What can hang from each mark:
kifaf: pubo
muvo: faton
pubo: faton kifaf kolu mame
kolu: pubo
mame: bibiku pubo
kolo: bibiku
fuzef: kabid
faton: muvo pubo
neketo: kabid
bibiku: kubu neketo
kubu: migole
sunusad: kabid nupe

Each row was made from one small tree. The marks that hang from a mark follow it in brackets, in alphabetical order. Every link used is in the known rows. Write each row's tree.
(in the rows, 128 means zero)
Known rows:
neketo[kabid]: [147  92  90 151 141 113 133 116 124 154 127 169 158 119  90 123 113 184
 170 135 134 142  87 157 110  91 112 194 107 190]
kubu[migole]: [126  98 120 164 118  95 139 117 138 145 109 175 165 146 114 134 127 155
 151 142 134 140  89 148  94  92 105 181  87 186]
muvo[faton]: [125  92 109 145 121 114 136  99 127 125 111 190 170 102 100 134 126 163
 178 132 135 138  89 131  98  80 105 166  94 195]
bibiku[kubu[migole] neketo[kabid]]: [153  52 101 148 120 121 127 152 132 138  68 155 169 162  98 111 104 178
 154 125 130 151 112 168  97  95  88 189  86 166]
pubo[kolu mame[bibiku]]: [134 111 132 150 127  71 134 132 145 151  94 122 149  97 111 153 110 162
 168 114 154 115 109 125 104  75 123 190 145 165]
kolu[pubo[kifaf mame[bibiku]]]: [116 111 108 163 126  52 139 123 120 196 125 106 158  87  91 166 104 155
 169 126 157 114 126 109 142 121 127 131 119 155]
faton[pubo[kifaf]]: [123 105  95 135 127  68 124 113 129 177 136 170 161 116 104 147 140 134
 201 172 137 154 115 114 137  99 140 132  98 127]
kolo[bibiku]: [133  97 101 130 141  94 146  93 119 143 139 196 158  98 108 147 100 138
 156 138 128 144  81 125 122  95  96 163  89 203]
bibiku[kubu neketo]: [156  77  99 127 111 100 136 125 144 136  90 169 178 115  96 132 118 147
 183 134 142 170 116 136 118  65  94 172  83 138]
sunusad[kabid nupe]: [142 136 115 147 117  96 147 135 110 148 127 202 155 102 104 120 119 165
 172 125 131 148  54 149  95  78  93 208  92 131]
pubo[faton kifaf kolu]: [122 108 136 133  73  59 109 122 180 152  87 148 168 123 144 148 140 185
 206 169 148 116  98 134  94  63 146 211 124 130]
kolo[bibiku[kubu[migole] neketo[kabid]]]: [143  43 101 127 130 120 132 142 118 139  77 171 165 150 106 120  85 164
 139 126 116 148 101 157 108 112  71 177  81 194]
kolu[pubo[faton mame]]: [132 120 107 148 104  73 137 110 142 170 110 155 178  68  96 153 125 175
 163 147 160 105 107 158 110  89  95 169  88 149]
mame[bibiku]: [131 109 105 147 135 100 143 111 111 146 124 173 165 109 109 143  99 156
 150 127 144 136  96 129 125  87 110 172 111 193]
sunusad[kabid]: [140 124 104 149 130  86 147 114 108 145 126 186 166 111  98 120 114 171
 175 127 138 137  66 135  98  90 107 183  84 155]
kolo[bibiku[kubu]]: [139  89  97 125 129  98 148 105 122 139 113 180 188  85 114 141  98 138
 155 119 139 154  82 100 113 112  99 175  77 169]
mame[bibiku pubo[kifaf]]: [128 123 113 145 141  68 132 121 116 158 141 137 164 128 127 146 102 151
 170 131 128 114  98 121 156 116 123 135 116 164]
faton[muvo pubo[kifaf mame]]: [133  97 106 143 136  52 122 118 150 205 117 128 159 140  80 146 141 122
 204 162 130 141 133 150 127 119 157 116 103  92]
muvo[faton[pubo[kolu]]]: [122 106 127 131 123 100 119 113 128 132  97 208 157 102 110 142 150 143
 191 145 129 130 109 121 105  83 116 144 113 153]
mame[bibiku[kubu neketo[kabid]]]: [154  64  93 132 136 124 126 146 108 143  91 153 170 129  95 118  83 183
 156 114 136 149 116 145 131  92  95 183 111 173]
pubo[kifaf kolu mame]: [125 101 134 158 104  39 124 129 187 170  91  95 145 104 107 156 136 157
 220 141 156 123 112 118  99  77 145 189 138 127]
bibiku[kubu[migole] neketo]: [142  70 114 144  98 101 135 137 145 133  72 167 178 151 108 126 121 149
 158 133 132 161 117 147 100  78  88 175  73 153]
kifaf[pubo[faton mame[bibiku[kubu]]]]: [152 106 125 129  72  89 145 142 117 138  84 128 212  89 115 141  69 175
 146 118 174 106  95 141 106 110  99 186  97 138]
muvo[faton[pubo[kifaf kolu]]]: [106  99 128 133 110  75 110 118 141 150  95 174 156 116 117 151 155 148
 217 159 132 129 115 103 113  93 143 139 126 130]
kolu[pubo]: [135 118  98 156 127  82 151  99 117 161 140 191 163  86  88 149 130 146
 157 139 138 136 105 128 134  97  97 141  79 173]
pubo[kifaf kolu mame[bibiku]]: [120 106 137 155 113  49 123 138 159 174  92  88 148 108 120 161 114 163
 194 126 159 113 117 110 111  85 149 186 156 144]
mame[bibiku[kubu[migole]] pubo]: [140 116 123 153 133 101 140 139 106 133  99 150 198 134 141 126  97 150
 119  95 134 113  96 124 121 140  90 156  89 161]
faton[pubo[mame]]: [138 107  98 137 139  80 135 115 130 172 129 163 156  91  82 145 133 130
 185 148 147 144 117 138 121  86 112 138  97 131]
faton[muvo]: [148  99 107 148 133  92 139  98 144 158 122 182 167 142  90 133 135 142
 166 144 119 147  99 168 114  95 129 159  90 153]
fuzef[kabid]: [145  99 100 167 121  76 138 109 122 162 130 187 166 123  83 135 124 174
 167 146 130 159  86 147 103  83  98 187 104 162]
kifaf[pubo[kolu mame]]: [150 112 143 152  90  57 150 130 148 137 104 135 155 109  89 149 115 142
 185 131 154 114  91 150 107  81 107 171 114 148]

Write each row's tree:
[120 115 109 146  91  49 127 118 155 188 110 119 173  84 105 159 128 178
 190 164 163 106 117 139 117 100 122 163 100 133]
kolu[pubo[faton kifaf mame]]
[147  68  97 108 125  98 139 111 130 138 101 188 174 105 104 137  95 133
 165 131 127 166 104 124 127  81  80 157  74 167]
kolo[bibiku[kubu neketo]]
[143 116 111 149 109  67 133 106 150 181 104 156 183 106  88 150 133 165
 153 147 141 104 118 190 110 109 115 146  83 125]
kolu[pubo[faton[muvo] mame]]
[125 100  99 139 129  56 126 120 143 192 124 126 153 103  91 155 136 137
 211 162 150 141 123 121 126  98 139 136 107 114]
faton[pubo[kifaf mame]]
[146 109 126 132  77  76 143 121 139 140 111 150 183 107  97 142  99 168
 171 153 160 109  88 179 106  83  94 183  88 149]
kifaf[pubo[faton mame]]
[126 127 112 143 109  77 135 119 118 171 112 148 177  73 103 157 101 179
 139 130 163  96 114 145 123  99  94 165 105 168]
kolu[pubo[faton mame[bibiku]]]
[145 120 107 141 104  84 133  97 134 171 116 202 184 119  97 144 140 162
 146 157 124 116 108 183 123 110 110 146  75 144]
kolu[pubo[faton[muvo]]]
[116 105 103 136 138  62 125 131 118 195 122 119 155 105 100 159 111 140
 189 146 154 131 128 107 139 108 141 129 126 130]
faton[pubo[kifaf mame[bibiku]]]
[134  73 117 141 107 109 135 146 120 135  68 160 180 150 114 131  98 152
 139 117 137 149 123 141 114  89  88 166  93 169]
mame[bibiku[kubu[migole] neketo]]
[161  61  89 131 129 118 127 137 132 142  89 158 170 126  87 115 106 174
 180 128 135 160 114 153 118  78  94 188  94 152]
bibiku[kubu neketo[kabid]]
[124 134 145 130 102  60 107 133 147 147 101 141 173 126 162 150 116 178
 178 144 136  81 101 137 131  93 129 181 139 141]
mame[bibiku pubo[faton kifaf kolu]]
[156 125 117 126 123  89 123 103 149 146 121 188 188 144 124 126 130 159
 156 155 110 107  93 204 123  96 108 154  82 137]
mame[pubo[faton[muvo]]]
[137 100 104 146 131  77 142 125 111 166 116 147 144  94  70 159  97 146
 155 124 144 124 138 155 152  81  81 121 106 175]
kolu[pubo[mame[bibiku[neketo]]]]
[124 128 123 129 116  73 116 123 127 154 125 145 183 126 149 145 102 177
 164 149 139  92  97 144 141 105 119 162 116 157]
mame[bibiku pubo[faton kifaf]]
[148 103 117 141 104  81 123 108 171 168  91 143 182 125 101 138 126 172
 168 153 139 123 106 198  86  82 126 188  97 127]
pubo[faton[muvo] mame]
[143  96 111 128 129  73 123 141 123 146 105 127 179 133 123 138  95 140
 180 122 129 134 124 121 163 103 103 130 107 131]
mame[bibiku[kubu neketo] pubo[kifaf]]
[166  90  95 128 156 118 127 147  97 132 106 151 172 134 107 115  77 169
 150 104 122 128 112 158 153 104  79 152 109 164]
mame[bibiku[kubu neketo[kabid]] pubo]
[117 118 107 141  89  61 123 108 138 174 121 165 178  98 116 153 133 180
 178 173 149 115 110 132 127 100 120 157  90 147]
kolu[pubo[faton kifaf]]
[133 103 139 136  80  57 105 119 189 166  80 149 173 153 132 146 151 174
 198 172 128 117 104 166  94  81 162 196 123 111]
pubo[faton[muvo] kifaf kolu]
[136 102 127 144 125  36 114 128 173 196  95 123 145 139  98 154 159 123
 214 158 129 130 136 146 117 111 168 133 127  78]
faton[muvo pubo[kifaf kolu mame]]
[158 113 154 135  67  57 131 126 171 146  79 144 177 140 103 143 123 158
 174 150 139  96  97 202  92  91 123 178 109 114]
kifaf[pubo[faton[muvo] kolu mame]]
[139  90 134 141 122  72 125 140 154 147  82 130 133 117 100 152 105 152
 179 126 143 125 129 154 118  44  99 178 145 162]
pubo[kolu mame[bibiku[neketo]]]
[149 116 151 134  62  61 137 131 163 132  90 143 173 107 112 147 112 170
 180 150 159  97  91 169  94  70 104 198 114 139]
kifaf[pubo[faton kolu mame]]
[130 120 105 161 136  77 151 118 105 174 131 140 160  74  85 160 103 152
 141 114 157 112 118 125 137 114  99 138 108 176]
kolu[pubo[mame[bibiku]]]
[115 108 142 138  84  50 108 140 171 169  75  96 163 106 138 161 114 191
 191 143 163  95 114 126  98  78 146 210 155 136]
pubo[faton kifaf kolu mame[bibiku]]
[150 137 139 122 103  87 119 138 137 123  79 158 204 102 160 136 109 176
 148 115 144  91  94 127 118 103 104 194 119 129]
mame[bibiku[kubu] pubo[faton kolu]]
